Every row comes from one small tree of marks. The marks that hang from a mark follow it in brackets, in the order of their numbers. Every link used is in the known rows. Which tree was each row made from?
Known rows:
Z_920{Z_379 Z_515{Z_687{Z_282} Z_782} Z_856}: [-11.4   1.7  -7.7 -21.9  21.2  -6.9   6.3  40.8 -12.6  26.6  -3.6  29.1
  -6.9   6.1  -7.3 -30.3  14.4  -3.8   4.6  39.7 -54.8 -10.6  10.2  -3.0
  -2.7  -0.4 -11.9   1.3 -26.0  -1.0  -1.2 -11.2]
Z_782{Z_282 Z_515{Z_920{Z_379 Z_856{Z_687}}}}: [ -1.7  48.7 -49.8 -16.7  38.3  30.5  -5.6  30.7 -26.5  -5.8 -15.8  -5.1
  -4.7   3.0 -15.4   1.8  -5.1 -19.8   4.6  38.5 -56.8   6.1  15.3  -3.8
  -1.1 -21.9 -11.6   3.2  -1.0 -20.2  11.7   6.3]
Z_515{Z_782{Z_282}}: [  3.2 -16.8   9.3 -13.0  22.0  -3.1  -2.8   8.6  -4.8   9.0  -5.3  -4.3
 -12.6   2.6  -8.6  -7.9  -5.2   5.8  -0.5  17.1   5.0 -13.1   7.2  15.7
  12.3  31.8  -6.8  -2.8  -8.0  -1.5   3.0  -0.3]
Z_202{Z_687{Z_515{Z_920}}}: [ 13.9  -6.9 -24.5 -17.7  21.0  21.4  -4.2  16.1  -8.9 -13.4   6.9   1.3
  -5.0  -2.2  13.6   2.7 -14.4 -14.2   3.5  16.4  -5.0   7.6  -1.0   1.2
  19.9  -8.1  -6.4 -20.3   0.2  -9.4   1.7   8.6]
Z_282{Z_687 Z_782}: [  6.0 -14.0   3.3  -5.5  28.8   4.7   7.3   4.1   6.7   4.8  15.8   1.1
  -9.4 -19.6  -5.3   1.9   2.8 -14.5  -4.1  10.9 -11.3  -6.2  -8.3  13.1
  10.3   2.8 -17.4   9.7 -17.7   4.0  -5.4 -11.4]
Z_379{Z_920{Z_856{Z_687{Z_515}}}}: [  8.9  19.6 -39.9 -13.6  21.0  33.8 -13.8  33.7 -12.1  -6.5  -0.8 -15.2
  -4.3  -5.4  -2.3   6.3 -20.0 -26.7  -0.1   2.8 -29.5  10.4 -17.6  -1.2
  23.3 -41.2 -18.2   7.7   7.6  10.9   4.0   6.2]
Z_782{Z_282{Z_687{Z_515}}}: [ 12.3   5.7 -29.9 -17.4  43.3  32.2  -0.5  19.5  -6.1   7.3   1.4   2.2
   8.3 -10.7   0.6  -2.4 -15.0 -14.7  -5.0  15.0  -9.0  18.4  -3.4  12.2
   9.7   1.4 -23.3   7.6 -11.8 -12.9  -2.5 -13.6]
Z_282{Z_687{Z_515{Z_920}} Z_782}: [ 11.0  -4.0 -15.7 -18.1  43.2  24.0   8.5   6.2   0.9  -8.4  17.6   5.9
  -1.7 -20.0  -0.9  -0.8  -8.8 -22.8  -0.6  15.5  -5.3   0.7  -4.1   8.9
  24.5 -13.3 -18.8   5.0  -9.7 -12.7  -8.2  -2.0]
Z_856{Z_687{Z_282} Z_920{Z_379}}: [ -1.9  33.1 -34.8  -0.7  28.3  15.1 -14.4  43.4  -3.4  19.2  -1.1 -24.0
   0.7  -1.9 -10.2  -5.9 -21.0 -17.1   4.1   9.6 -31.2  -7.6  25.6 -21.9
 -19.1 -20.5  -9.3  11.0 -30.2  -5.4   2.4  -2.0]
Z_920{Z_379}: [  3.7  10.8 -11.3  -5.1  17.7   0.9 -11.9  25.7 -10.4  13.2   7.8   5.3
 -21.3  -3.3   3.3  -3.5   8.2 -12.6  -1.1  19.6 -19.6  -5.0  -1.0 -11.1
 -11.5   7.5   5.1 -12.1 -11.3  -4.9  -3.0   7.5]
Z_515{Z_687{Z_282} Z_920{Z_856}}: [ -0.2   5.9 -15.6 -20.4  19.9  -2.3  -1.9  20.7 -19.9  12.3  -0.5  16.4
  -6.5   8.2  -7.7  -9.4  -9.3  -5.8  -1.4  21.9 -32.0  -7.5  21.3  -0.6
   2.5  -1.9  -1.0   3.0 -29.1  -8.3   6.2 -12.0]
Z_515{Z_782}: [  3.1 -25.1   2.0  -7.9  16.6  -3.4  -0.1  10.6   1.8   3.1   3.5   0.0
 -15.8   0.8  -1.6  -3.6  -1.1  -5.6   3.9  14.4   1.7 -12.5   4.8  11.0
  10.7  19.6  -1.5  -7.8  -4.3   7.2  -0.7   4.8]
Z_202{Z_687{Z_282 Z_515{Z_782 Z_920{Z_856}}}}: [  5.0  -2.7 -17.3 -26.8  28.9  13.1   5.9  24.5  -6.8  -7.1  -4.4   9.7
   5.6   4.9  -7.3 -14.4 -12.9  -7.3   4.6  32.2 -36.9  -8.4   6.5  -1.5
  32.1 -16.8 -21.3  -0.6 -10.1  -9.1   8.9   2.2]
Z_379{Z_920{Z_515{Z_687 Z_782}}}: [ -5.9 -37.5   7.5 -14.3   7.3  -0.4  -0.3  18.9 -10.4   3.6   8.7   4.8
 -11.3   3.3   6.6 -18.6  -5.0 -11.1  11.7  12.9  16.7  -0.5   5.3  21.0
  16.8  16.0   0.9 -15.9  -0.9  13.1  -9.7  -3.9]
Z_515{Z_687{Z_282} Z_782 Z_920}: [-13.7 -17.6  -2.2 -17.6  22.0  -8.3   5.7  16.8  -8.6   9.5   1.1  10.2
  -0.5  10.8  -7.9 -21.4 -13.3  -2.2   7.0  21.0   3.0 -16.6  33.6   7.8
   8.6  19.5   2.0  -3.9 -31.6 -10.7  -1.4  -5.9]
Z_920{Z_379 Z_515{Z_687{Z_282{Z_782}}} Z_856}: [ -4.4  13.9   4.7 -20.1  20.8  -6.9  -0.6  26.4 -12.3  31.3   9.3  22.7
 -13.2 -11.2  -9.5 -22.1  18.9  -3.6  -2.6  35.3 -64.5 -19.2   1.7 -12.1
  -6.8  -8.0 -14.6   7.0 -33.3  -1.6  -0.8 -13.4]
Z_687{Z_282 Z_515}: [  3.9   7.4 -24.7 -13.2  31.1  16.4  -9.6  18.1  -2.2  17.8   7.7   2.2
   4.1 -11.6   3.8  -6.5 -17.5 -10.8  -1.0  17.1 -15.0  -7.3  13.5 -14.6
  -3.7   2.3  -8.2   3.2 -21.1  -7.7   1.0  -5.0]
Z_782{Z_515}: [  5.8  -2.6 -28.6  -4.0  26.2  19.8 -10.2   3.7  -9.6  -1.2   9.6  -3.9
  -7.6 -10.1   8.3  12.7  -6.0 -19.3   8.2  27.3 -15.7  -0.5  18.0  -6.9
 -10.2  17.4   1.1 -11.3   7.8   1.3   6.6   0.9]
Z_515{Z_782{Z_282{Z_687}} Z_920}: [ -1.7 -17.0  -4.9 -19.1  36.7   6.1  15.6  11.8  -7.1  -4.0  -5.4   6.8
  -1.1   5.7 -14.6 -14.6  -9.6  -8.5   2.0  22.0  13.2   2.5  13.3  33.9
  24.2  18.2 -10.9   3.7 -15.9 -13.5  -5.4  -8.2]
Z_202{Z_687{Z_282{Z_782} Z_515{Z_920}}}: [  4.5   1.5  -1.7 -19.7  26.8  10.9  -1.8   7.6  -1.4   0.9  12.5  -3.7
   3.1 -17.3  -0.7 -10.3 -13.8  -7.3   0.0  23.7 -16.3 -20.9   5.0 -10.1
  18.6  -8.8 -16.1  -1.4 -25.0 -16.8   1.9   0.1]

Write each row's tree:
[  1.2 -15.0 -18.1 -10.0  28.9  15.1  -0.7  19.1   3.4   3.9 -11.3 -23.1
  -1.3   3.9  -9.0  -4.8 -24.8  -1.4   9.4   7.9  -3.8  -1.0  22.9  22.1
  14.3   2.8 -19.6   7.0  -5.4  14.3   1.0  -7.8] -> Z_856{Z_687 Z_920{Z_515{Z_782{Z_282}}}}
[  2.9  -6.1 -10.1 -14.2  40.3  15.0   5.2  33.4  -4.8   9.4   0.6   1.2
  -1.4  -0.2  -6.7 -20.1  -1.7 -10.9   6.6  25.4 -11.4   7.7  16.2  14.8
   3.8   8.2 -22.4   3.5  -5.8  -4.2  -6.8 -10.7] -> Z_856{Z_920{Z_379 Z_515{Z_782{Z_282{Z_687}}}}}
[  0.0  30.3 -52.4 -13.5  33.1  29.2  -3.8  38.5  -9.5  -2.4  -1.1  -2.5
  -5.7  -1.5   0.9  -2.8 -12.0 -26.4   5.9  14.1 -22.8   8.7   0.8  -8.1
   6.8 -32.6  -5.3  -6.6 -10.8 -17.7  -6.0  15.7] -> Z_856{Z_687{Z_515{Z_920{Z_379}}}}
[ -0.9  20.5 -33.1  -9.8  30.0  19.5  -9.5  17.6 -22.0  -6.7   9.4   5.8
 -12.1  -3.5   3.6  -1.3   2.2 -24.9  10.4  39.9 -20.1  -3.8  24.6 -14.7
 -14.0   5.6  10.0 -19.6   3.5 -20.9   2.6  12.2] -> Z_782{Z_515{Z_920{Z_379}}}
[ -1.2  27.2 -22.6 -27.2  38.7  12.5  -0.5  37.8 -14.4   5.1  -1.3  19.7
  -2.8   2.2 -13.3 -24.4  -0.8 -14.0   3.9  39.9 -46.0 -16.1  12.5 -17.0
  14.1 -16.6 -12.7   0.9 -10.7 -21.6   2.7  12.4] -> Z_687{Z_282 Z_515{Z_782 Z_920{Z_379 Z_856}}}
[  8.4   5.7 -21.0 -16.3  40.4  23.6  10.0   0.1 -10.2 -15.7  13.2   8.1
  -4.9 -16.7 -12.7   8.3   3.6 -26.1   2.7  36.1 -41.9  -1.9   7.3   7.3
  14.8 -13.3 -19.9   9.3   6.4  -5.9   6.5  -6.8] -> Z_282{Z_687 Z_782{Z_515{Z_920{Z_856}}}}
[  8.1  21.3 -29.6 -17.6  31.1  20.1  -9.3  26.7 -16.4  -1.2  10.2  11.5
 -14.2  -2.5   7.6  -6.7  -1.9 -19.5   3.3  22.1 -14.4   0.4   6.0 -15.1
   1.6  -8.4   3.0 -17.7  -1.9 -22.2  -3.9  15.7] -> Z_687{Z_515{Z_920{Z_379}}}
[  0.8  -6.8  -9.7 -11.7  25.0  12.6  -2.2  -6.7 -13.5  -8.1  17.9  -1.0
  -9.8 -12.7   1.6   6.8  -4.0 -13.9   9.5  26.7 -11.3 -11.2  25.3  -0.3
   2.8  13.4  -0.6 -12.4  -1.0 -10.7   5.0   0.8] -> Z_282{Z_782{Z_515{Z_687 Z_920}}}
[-19.0  -9.2  -5.3 -15.5  23.0  -7.6   4.9  35.3  -7.9  28.2   1.3  21.1
  -3.6   2.3  -2.1 -32.4   8.6  -4.8   9.2  33.0 -22.9 -11.1  18.3  -1.1
  -8.7  14.5  -3.4  -5.9 -32.4  -6.9  -9.2  -9.4] -> Z_920{Z_379 Z_515{Z_687{Z_282} Z_782}}
[ -1.5   6.8 -18.8 -10.7  31.1  15.3  -2.8  37.4  -3.8   9.8 -11.5 -19.1
  -4.9   5.4 -10.8 -13.9 -12.0  -5.8  10.3  16.5 -17.9  -2.6  18.3   9.6
   4.5  -3.7 -16.9   2.6  -8.8   1.8  -1.2   1.3] -> Z_856{Z_687 Z_920{Z_379 Z_515{Z_782{Z_282}}}}
[  1.1  12.4   0.9 -26.1  22.7  -2.7   1.9  33.2 -27.2   3.6 -10.2  17.1
 -17.2  17.8 -13.5 -17.1   6.9   1.1   1.0  33.4 -33.8  -4.8   7.1   8.5
  15.4   8.0  -7.5  -8.6 -10.1 -18.2   7.3   6.2] -> Z_515{Z_687 Z_782{Z_282} Z_920{Z_379 Z_856}}
[  2.9  12.3 -38.2  -4.4  23.7  19.3 -10.1  37.4  -2.6   9.9   2.0 -13.5
 -10.8  -1.5   3.1  -0.5  -9.0 -19.3   9.2   9.7 -26.1   4.9  12.1  -4.3
 -10.0 -22.0  -8.6  -2.0  -9.6   7.8  -4.3  -0.4] -> Z_856{Z_687 Z_920{Z_379 Z_515}}
[ -0.9   8.4 -15.5 -13.2  16.0   0.5  -5.5  29.8 -22.4   6.1   7.6  15.3
 -19.2   8.0   6.0  -9.6   2.6 -13.1   3.8  20.5 -10.8   3.2  11.4  -3.5
  -5.0   6.4  10.3 -20.8 -18.4 -17.8  -2.8   7.0] -> Z_515{Z_687 Z_920{Z_379}}
[  8.8  -8.9 -35.6  -3.2  22.8  19.0  -7.5  20.0   4.0   4.6   1.4 -19.5
  -5.7  -2.2   3.7   6.6 -21.1 -16.4   9.4  -0.4 -11.4   6.9  17.5  10.9
  -0.3 -12.9  -9.8   2.5  -5.3  21.2  -1.4  -7.7] -> Z_856{Z_687 Z_920{Z_515}}
[  9.7  27.8 -13.2 -30.4  38.1  16.8  -2.0  31.2 -21.3  -2.3  -7.6  11.5
 -11.1   5.7 -12.6 -17.5   1.8  -5.6  -0.1  36.5 -36.9  -5.1   1.4  -2.7
  24.2  -7.1 -15.6  -5.9   4.4 -22.7   7.8  16.1] -> Z_687{Z_515{Z_782{Z_282} Z_920{Z_379 Z_856}}}
[  1.6  11.9 -32.7   0.4  25.9  16.0 -12.5  25.9   3.6  14.5   0.1 -28.2
   5.1  -1.9  -8.1   1.7 -33.6 -12.6   3.2   0.4 -16.5  -8.0  31.8  -8.3
  -8.1 -11.9  -9.9  15.9 -28.8   7.2   5.0 -10.2] -> Z_856{Z_687{Z_282} Z_920}
[  0.3  19.4 -19.5 -27.5  30.2  12.8   2.7  42.1 -14.4  -2.3  -3.6  14.8
   1.1   5.7  -6.8 -23.5   0.1 -11.7   4.9  41.9 -52.0  -9.6   1.9 -14.4
  21.6 -23.8 -19.4  -4.6 -12.6 -20.4   5.6  11.7] -> Z_202{Z_687{Z_282 Z_515{Z_782 Z_920{Z_379 Z_856}}}}
[ -0.4  23.6  -3.6 -19.6  29.0  10.9  -3.5  23.2  -8.5   5.1  13.7   1.1
  -1.2 -16.1  -2.4 -19.1  -1.7 -11.3   0.0  33.4 -31.4 -20.3   1.1 -23.4
   9.8 -16.9 -14.0  -5.3 -26.8 -29.3  -1.2   9.2] -> Z_202{Z_687{Z_282{Z_782} Z_515{Z_920{Z_379}}}}
[ -2.6   6.2  -3.8  -6.6  32.5   9.5  -7.2  -6.4  -1.4  11.4  15.6  -9.3
   0.5 -25.1  -5.9   0.0  -5.5 -11.3   3.6  34.1 -26.7 -27.9  25.7 -18.8
 -11.4  15.2  -8.0   6.2 -17.9  -6.0   6.6  -6.1] -> Z_687{Z_282{Z_782{Z_515}}}
[ -1.4 -27.9   4.7 -20.0   7.4   0.7   0.1  24.5 -16.5   0.7   4.3  11.3
 -15.2   6.1  -0.6 -15.7   1.6 -11.4   7.4  17.3 -16.0  -0.1  -2.9  19.5
  23.6   0.7  -6.7  -8.4   7.5  19.7  -2.7  -5.3] -> Z_379{Z_920{Z_515{Z_687 Z_782} Z_856}}
[ -6.4   9.2 -17.8 -20.4  30.5  11.0   1.8  36.6  -8.6  -0.4   1.5   7.3
   4.9   1.6  -0.2 -26.4  -5.7 -12.2   7.8  37.3 -20.8 -11.8  10.4 -14.5
  14.1 -10.6 -11.9 -11.4 -20.4 -26.0  -1.8  12.7] -> Z_202{Z_687{Z_282 Z_515{Z_782 Z_920{Z_379}}}}
[  8.4  -9.6  -4.7 -15.4   9.8   6.2 -10.9  17.4 -17.2   2.1   6.9   7.6
 -20.4  -2.1   1.8  -8.3   1.4 -16.1   1.0  14.1 -17.2   0.4  -5.8   9.0
  13.7  -6.9   0.3  -4.8   9.4  19.2  -2.3  -4.7] -> Z_379{Z_920{Z_515 Z_856}}
[ -9.3  39.7 -28.3 -17.0  39.6  19.7  -2.3  29.4  -2.3  10.7   5.5  -7.4
   2.4 -15.5 -13.6 -15.8 -11.4 -18.0   1.3  22.0 -34.2 -18.8   7.3 -19.0
   6.7 -31.9 -15.6  11.7 -34.3 -22.8  -6.0   7.5] -> Z_856{Z_687{Z_282{Z_782} Z_515{Z_920{Z_379}}}}
[ 10.9  -8.0 -31.9 -25.4  42.8  25.1  14.4  24.1  -3.4 -13.5   0.5  20.6
   1.3   0.4  -7.0  -5.2  -6.3 -22.5   4.8  23.5 -26.4  12.1  -2.1  17.6
  35.7 -21.7 -25.5   6.0   4.6  -4.9  -0.3  -0.3] -> Z_282{Z_687{Z_515{Z_782 Z_920{Z_856}}}}
[ -3.6  -3.8  -6.5 -19.3  11.3   2.6  -7.2  27.0 -21.9  17.9   3.8  12.4
  -5.5   0.6  -2.0 -22.4  -6.6 -12.7   1.7  19.6 -25.8  -2.6   9.6   1.9
   3.0  -4.6  -3.3   3.8 -19.2   9.2  -0.6 -20.0] -> Z_379{Z_920{Z_515{Z_687{Z_282}} Z_856}}
[ 16.6   6.6 -43.6 -23.4  40.3  30.2   7.4  21.7 -10.2  -9.8   4.2  20.8
  -0.2  -3.8  -1.2   1.9  -7.8 -25.5  -1.1  18.7 -31.9  20.0  -5.2   9.5
  23.1 -27.4 -19.8   4.4   1.2  -6.9   0.5  -4.6] -> Z_282{Z_687{Z_515{Z_920{Z_856}}}}
[ -5.6  27.5 -55.0 -15.0  36.9  26.0   0.4  20.9 -14.3  -2.5 -10.3  -4.4
   7.2  -1.9 -15.2   0.5 -20.1 -24.4   7.7  31.8 -48.8  -3.4  32.1  -6.1
   0.7 -24.8 -10.0  14.4 -15.0  -6.2  10.1  -5.9] -> Z_782{Z_515{Z_920{Z_856{Z_687{Z_282}}}}}
[ -1.7  38.5 -32.8 -12.7  33.3  23.1  -1.5  19.8 -14.2 -10.4   3.3  -6.5
 -13.6 -12.4 -15.9   6.1   6.4 -25.1   6.0  36.6 -65.3 -10.3   4.8 -12.3
   6.3 -33.2 -15.7   4.6   0.6  -8.1   8.8  13.1] -> Z_282{Z_782{Z_515{Z_920{Z_379 Z_856{Z_687}}}}}
